Every row comes from one small tree of marks. The marks that hang from a mark follow it in brackets, in the order of their numbers. Every link used is in the known rows. Which tree was each row made from?
Known rows:
Q_84[Q_567[Q_199[Q_130 Q_749]]]: [ 36.8 -12.8  32.8 -19.7  36.2 -39.8 -16.2   1.8  15.2  -3.0   3.2  33.2
  -2.6  29.6  15.4  34.2  40.2  -1.6   8.7  53.1  15.3  41.3 -44.6   7.5
  39.9]
Q_749[Q_199[Q_130] Q_210]: [  4.1   4.9  -3.4  14.0   6.1 -10.9 -22.0  -6.3   7.8  -5.2  11.5  29.4
   6.2  26.5  13.3 -26.5  16.6   8.9  34.8   7.4  30.9  -6.2 -11.6  30.2
  20.5]
Q_567[Q_210[Q_672]]: [ 58.4  -3.7  -5.9 -42.5  16.1 -12.7 -21.0 -21.2  -5.0  -6.4  -2.2  -1.6
  26.3   0.2 -14.3  16.4  -5.3 -12.1  12.3 -13.9  23.9  -1.8  31.7   5.3
  12.8]
Q_210[Q_354[Q_84]]: [ 14.6   9.5 -23.5 -71.6  34.5  28.4 -25.0  -4.2   6.6   7.9 -12.3  20.6
  -5.0  14.4  17.5  18.1  -3.2  33.2  -0.8  -9.1  12.3  16.1  26.0 -24.0
  -1.3]
Q_130[Q_199[Q_173 Q_749[Q_210[Q_354 Q_714]]]]: [ -7.8  26.7  11.9   9.8 -29.5  13.6 -16.5  -9.8   9.8  16.7  -4.2  56.9
 -15.1   3.7  -0.6  -7.3  11.4  -8.2   8.4  40.8   3.0  11.6 -17.2 -30.0
 -12.5]
Q_354[Q_84[Q_567]]: [ 50.5  -1.0 -20.6 -53.9  64.0  -6.4 -25.0  -1.7  10.3  -8.1   5.4  45.3
  10.8  25.2  30.0  29.8  11.9  17.7  -8.4 -13.4  19.8  42.2   5.2  -5.1
  16.3]
Q_130[Q_199 Q_210[Q_354 Q_714]]: [ -0.9  41.1   3.1 -46.1 -11.0  14.7   8.7   3.2 -22.1  22.9   6.2  32.6
   8.3 -19.3  -3.6 -21.4   9.4   9.0  32.3  -6.3  -0.9 -12.5  13.4 -14.2
  -3.2]
Q_749[Q_199[Q_130 Q_173] Q_210[Q_714]]: [-26.1  11.2   8.1  44.6   9.6  -6.5 -41.2   3.9   1.0 -10.2  11.7  50.0
  -6.7  15.3  13.7  -8.8  -9.5  10.5  28.1  27.3  47.5   1.1 -14.1  18.4
  -3.0]
Q_173[Q_199[Q_130 Q_749]]: [ 31.1   4.3  14.0 -20.1  -1.4 -32.4 -10.1 -24.4  20.7   4.3   9.8  35.6
 -10.8  60.5  22.4  50.8  19.2  14.8   3.7  44.5 -12.4  40.4 -48.1   5.2
  16.0]
Q_173[Q_199[Q_130[Q_210[Q_354 Q_714]] Q_749]]: [-11.8  32.3  15.6 -32.7 -18.8  -4.2  15.9   0.0   9.4  21.6  -5.7  43.8
  -8.4  14.5  12.1  16.7  25.3  16.7  15.9  62.8 -17.1  28.2 -36.7  -7.4
   9.6]
Q_130[Q_199[Q_173 Q_749]]: [ 43.2  -8.5  11.9 -16.2  -9.1 -28.8 -14.9 -42.8  16.1   3.0  10.6  49.4
 -14.0  47.6   7.2  38.7  10.9  -3.1  -6.9  29.3 -14.2  39.4 -16.1 -20.8
  -0.2]
Q_173[Q_199[Q_130 Q_749[Q_210]]]: [ 31.0   7.1   2.1   2.8 -21.7 -22.0  -0.6 -36.5  38.4   4.1   0.8  44.0
  -3.1  56.0  14.6  16.4  27.4   0.6  14.2  46.8   2.2  31.3 -49.4  16.1
  18.4]
Q_173[Q_199]: [ 54.7  20.8  -7.6 -20.3  -1.3  -4.5 -32.4 -15.7  14.6   8.1  25.7  32.2
   6.7  42.2  17.9  27.5   8.3  23.7   9.7 -15.4   4.7  18.9  -8.3  -1.8
  -1.4]
Q_130[Q_210[Q_354[Q_84[Q_567]] Q_672 Q_714]]: [ 14.0  20.3 -16.5 -82.4  67.9  29.8   8.1  17.1 -15.5   0.2 -30.1  46.4
  15.7 -38.6   1.6 -16.2  -2.7   3.5  10.8 -12.0  -1.7  32.2  34.3 -12.5
  19.9]
Q_210[Q_130 Q_354]: [ -9.4   3.6 -11.0 -37.0  30.4  24.0 -19.1  19.6  -3.5   9.3   2.6 -15.9
   2.8   3.9  -3.9  -3.2 -11.5  13.6  22.5  11.5  15.9  -6.1  12.2 -40.3
 -15.0]
Q_130[Q_199 Q_210]: [ 47.4  12.6  -6.5 -46.1 -12.1 -17.1  18.9 -36.3  -0.3   9.2  13.5  32.4
  16.3  13.3  -4.4  -7.0  17.3  -1.7  26.0 -19.8  -3.5   7.6  15.8   7.5
  15.4]
Q_130[Q_210[Q_354 Q_714]]: [ -1.1  31.3  -9.2 -45.4   1.6  14.4  -5.0  16.0  -6.0  14.9  14.9  18.3
  16.1 -23.7  12.3   5.9   3.6   3.0  31.2   3.3  17.3  -0.5  16.9 -10.8
  -9.7]
Q_749[Q_199 Q_210[Q_130 Q_354[Q_84] Q_672]]: [ -8.1  20.9 -13.2 -30.8  46.2  72.9 -17.8   2.3  -3.7   5.1 -61.8  13.4
  -4.1 -12.2 -28.0 -86.5 -10.7  22.9  32.4 -22.7  17.6 -19.4  51.7 -16.1
  24.5]
Q_354[Q_84[Q_567[Q_199[Q_173 Q_749] Q_210]]]: [ 56.4 -10.6  24.6 -18.7  18.9 -23.2 -22.6 -23.4  46.4  -2.9 -29.1  54.5
   0.3  33.0  -0.4  18.6  40.5   6.4 -31.1  40.0  36.0  58.8  -0.6 -14.2
  36.3]
Q_567[Q_84 Q_199 Q_210[Q_130 Q_672]]: [ 30.8  -8.3  28.6 -45.7  36.6  26.9 -20.0 -22.1   0.9   0.3 -47.3 -20.1
  20.6  -2.8 -65.0 -43.3  -4.9  19.6  49.3  -5.5  79.3 -17.6  53.5 -16.6
  38.9]
Q_199[Q_173 Q_749]: [ 42.1 -15.1  -0.6 -17.6   5.6 -31.0 -27.0 -33.9  32.5  -5.5  22.9  35.4
  -8.1  42.7  26.9  64.2   3.2 -11.4  -9.4  41.8   4.3  46.4 -14.4 -18.8
  -8.7]
Q_173[Q_199[Q_130[Q_210[Q_354 Q_672 Q_714]]]]: [-13.1  27.5   9.2 -48.7   9.7  15.6  10.5   6.4 -14.2   7.5 -14.2  28.3
   4.4 -15.7  -6.3 -10.0  -7.1  19.0  33.4  23.3  -8.1  11.9   1.4   1.2
  12.7]
Q_84[Q_567]: [ 54.9  -3.0 -14.8 -30.6  44.1 -23.4 -26.0  13.2   6.5  -7.5  37.9  33.9
  19.5  22.4  27.1  28.5  17.8  -4.5   2.8  -1.1  13.1  34.1 -14.1  -2.8
   5.6]

Write each row's tree:
[-20.8  25.9  -7.1 -54.8  75.7  62.5 -28.9  15.6 -34.1   6.8 -53.6  -0.2
  -8.7 -30.0 -25.8  -3.5 -47.9  27.0  26.1 -15.3  20.5 -10.0  53.8 -37.6
  -5.0] => Q_210[Q_130 Q_354[Q_84] Q_672 Q_714]
[ 43.0  22.5  -4.6 -32.0 -17.9  28.7  -5.0 -20.2  30.0  16.7 -19.2  36.6
   1.3  18.2  -4.4 -24.7  23.1  -9.9  16.2  16.0 -19.5  20.1 -13.5 -12.5
  18.9] => Q_173[Q_199[Q_749[Q_210[Q_354 Q_672]]]]
[ 24.6   6.4  -9.7  26.9  -8.3  -0.1 -38.7 -18.1  28.7  -5.5  23.3  47.6
   3.5  26.9  14.8 -29.3   8.2   1.2  18.4  -1.6  31.0   6.8   3.9  10.6
  -0.2] => Q_749[Q_199[Q_173] Q_210]
[ 13.2   3.9   0.2 -13.4 -37.4   3.2  -1.2 -30.3  30.4  13.4  -2.2  48.2
 -11.9  26.9   3.9 -18.7  23.7  -8.0   2.0  44.9 -11.5  24.8 -19.6 -29.1
   0.5] => Q_130[Q_199[Q_173 Q_749[Q_210[Q_354]]]]
[ 56.9  -4.2  33.4 -17.0  41.0  -9.0  -5.9   1.2   5.7   1.4 -40.3   0.5
  16.1  -5.0 -44.9 -17.5  22.3 -20.3  14.3  27.8  24.6  15.6   8.2 -15.4
  48.2] => Q_84[Q_567[Q_199[Q_749] Q_210[Q_130 Q_672]]]
[ 56.0   0.3 -17.4 -50.7  41.1 -16.4 -13.7  -3.5  16.4  -6.8  -7.3  35.5
  21.6  24.7  12.3  12.9  22.1  11.3 -20.9  -5.5  32.6  36.1  12.9  -4.8
  20.8] => Q_354[Q_84[Q_567[Q_210]]]
[  2.7  14.9   4.5 -69.1  32.1  42.4   6.6 -13.7 -20.2  11.9 -75.6  -5.2
   1.5  -8.4 -52.6 -52.4 -16.5  27.8   5.4 -12.2   7.2 -17.0  53.9 -39.3
  22.9] => Q_567[Q_210[Q_130[Q_199] Q_354[Q_84] Q_672]]
[ -2.6   9.5 -13.8   9.5 -15.4  22.5 -34.5   4.8  27.4   1.7  16.2  40.0
  -2.4  12.9  17.6 -54.5  19.6   9.1  16.1  15.8  21.5   3.4   3.4 -12.8
  -3.5] => Q_749[Q_199[Q_173] Q_210[Q_354]]
[ -3.1  19.9   5.6 -42.1   1.9  20.9   7.9 -10.4 -20.6   3.3 -14.0  40.7
   3.1 -31.9 -21.3 -22.2 -16.5  -1.7  23.5   6.9 -12.4  10.1  30.2 -22.5
  -3.1] => Q_130[Q_199[Q_173] Q_210[Q_354 Q_672 Q_714]]
[ 38.9  -8.4 -12.2   2.8 -17.0 -21.2 -18.4 -41.8  46.0  -4.7  14.3  43.5
   1.2  38.9  16.2  28.4  10.7 -25.6   2.9  39.1  15.2  40.4 -17.9  -2.9
  -8.6] => Q_199[Q_173 Q_749[Q_210]]
[-13.9  22.0   6.4  36.6   3.8  18.8 -22.1 -11.5  -6.2   2.6  -5.9  31.6
   1.8  -0.1 -27.4 -24.0 -25.7  -0.8  32.8   7.9  38.7  -8.6   6.9 -14.5
 -21.1] => Q_749[Q_210[Q_130[Q_199[Q_173]] Q_714]]
[ -2.7 -18.4  33.8 -75.7  22.1  17.9 -15.0  -5.4  -2.9  -0.9 -43.4  -9.3
   8.2  -9.4 -33.4 -37.5  12.7  31.3  37.8  34.2  67.9  -7.3  27.6 -12.9
  45.1] => Q_567[Q_84 Q_199[Q_130] Q_210[Q_354 Q_672]]
[  5.1 -30.9  29.3 -12.8  -3.3 -14.2 -18.4 -49.8  49.4 -10.0 -16.5  43.1
 -11.4  44.3  -3.1  -0.9  30.7   8.1  31.8  72.6  65.9  38.3 -21.0   3.6
  28.7] => Q_567[Q_84 Q_199[Q_130 Q_173 Q_749[Q_210]]]
[ 26.8 -11.0  22.5 -17.1  44.2 -29.6 -23.2  15.2   1.8 -10.0  14.0  23.6
   9.0  15.2  16.2  17.2  23.9  11.0  20.0  28.6  35.6  22.1 -26.9  15.3
  26.7] => Q_84[Q_567[Q_199[Q_130]]]
[ -1.6 -15.1   2.7 -10.4   5.9 -33.1   3.7 -19.8  17.6 -16.5  21.0  40.1
  -0.8  28.4  18.4  -6.5  10.0  10.3  15.4  38.6  12.5  28.7  -1.3  17.5
  13.4] => Q_749[Q_199[Q_130[Q_210] Q_173]]
[  2.9 -16.6   0.2  11.8  22.1  -6.7 -19.7 -23.7   8.1 -25.4  -5.7  35.2
  -1.9  13.3  -1.2 -29.9 -12.3  -2.3  24.4  24.3  23.1  11.3   1.4  24.2
  19.6] => Q_749[Q_199[Q_130 Q_173] Q_210[Q_672]]
[-22.8  30.8 -15.9 -36.3  54.3  73.5 -20.6   7.3 -17.2   8.3 -61.5   7.1
   0.9 -36.2 -31.7 -36.4 -37.8  10.3  37.9 -15.2  32.9 -19.5  46.3 -21.7
  -4.2] => Q_749[Q_210[Q_130 Q_354[Q_84] Q_672 Q_714]]
[ 39.3  18.6   1.8  -7.7  31.2 -25.2 -30.0  28.4  -8.7  -0.2  21.8  29.3
  29.0  -5.3   6.9  20.5  15.2  -7.4   0.6   0.8  44.1  13.8  -8.5   0.8
   3.6] => Q_84[Q_567[Q_210[Q_714]]]
[ 24.5  17.2  17.7 -12.1 -21.5 -24.0  10.8 -36.7   4.7  10.5   7.1  61.2
  -3.3  14.1  -4.7  26.5   8.6 -11.3   9.3  29.1  -8.9  35.6  -4.7  -7.4
  -1.1] => Q_130[Q_199[Q_173 Q_749] Q_210[Q_714]]
[ 45.4  16.4  -5.0 -46.8  69.1   3.6 -22.4   7.7 -18.6  -7.6 -28.6  35.4
  20.6 -17.5  -9.6  14.9  -9.1   2.9  -6.1 -21.1  35.5  23.0  31.6   0.4
  22.0] => Q_354[Q_84[Q_567[Q_210[Q_672 Q_714]]]]
[ -7.4  20.2  -5.9 -16.7  -8.4  37.6   2.6   0.9  -3.4  17.2 -17.9   4.4
   6.2  -0.3 -25.2 -65.1   5.8   4.2  34.2   3.6  12.7 -25.8   6.6 -27.7
  -4.5] => Q_749[Q_210[Q_130[Q_199] Q_354]]
[  9.1  16.7   4.4 -16.1  62.9  22.7 -31.3   8.5 -37.7  -0.8 -13.0  -9.4
   6.9 -20.8 -27.9  18.4 -49.7  -4.3  39.9 -16.3  28.4 -12.6  33.9 -13.4
  -9.2] => Q_210[Q_130 Q_672 Q_714]
[  9.7  23.7  -9.9 -60.5  24.9  23.1   1.2   7.9 -21.0   6.6  -4.1  13.5
  16.6 -42.7  -5.9  -2.6 -13.7  -8.4  36.7  -8.0   3.3  -0.2  35.8  -9.3
  -1.0] => Q_130[Q_210[Q_354 Q_672 Q_714]]
[  7.5   5.2   0.6 -44.4  38.0 -16.2   8.4 -12.9 -28.0 -12.8  -2.9  16.8
  15.3 -23.8  -4.3  27.2 -25.1 -11.3  39.7   8.7  14.7   8.2  15.1  23.7
  12.9] => Q_199[Q_130[Q_210[Q_672 Q_714]]]
[ 47.6  -9.4  19.5   4.9   7.1 -30.3 -31.5   5.0  29.4 -11.4  14.0  29.3
  20.9  15.4  -1.1   1.0  29.1  -1.3  -9.6  25.8  51.5  34.2  -5.2  -9.1
  16.5] => Q_84[Q_567[Q_199[Q_173] Q_210]]
[ 44.8  -1.3  18.7 -12.7  16.6 -25.0  11.2  -5.0   2.6  11.0 -16.6  21.4
  10.4  29.8 -27.9 -17.1  38.1 -11.5  -6.2  34.0   4.1  24.5 -19.5 -28.7
  26.6] => Q_84[Q_567[Q_210[Q_130[Q_199[Q_749]]]]]
[-17.0   5.1  -3.1 -39.9   2.7  -3.0  11.5  10.4   2.3   4.9   5.0  19.1
   1.1   7.0  15.5 -38.4  26.9  20.1  27.5  27.8   1.1   2.1  -0.1   5.0
  24.3] => Q_749[Q_199[Q_130[Q_210[Q_354]]]]
[ 52.1  -6.0  16.1  17.7   2.7 -22.4 -22.9 -15.9  52.4  -5.1   6.2  56.5
   8.0  24.6   9.9  -1.4  42.5 -25.5   4.2  45.1  26.8  49.4 -28.6   2.0
  21.0] => Q_84[Q_567[Q_199[Q_173 Q_749[Q_210]]]]
[  6.7  -6.1   4.9  -1.5  16.7  -0.3 -13.5 -24.7  -2.6  -1.0   1.8  19.2
  -5.3  30.2 -21.1   3.4 -20.9  12.6   8.9  11.1  13.9  13.9   9.2 -30.9
 -13.2] => Q_210[Q_130[Q_199[Q_173]]]
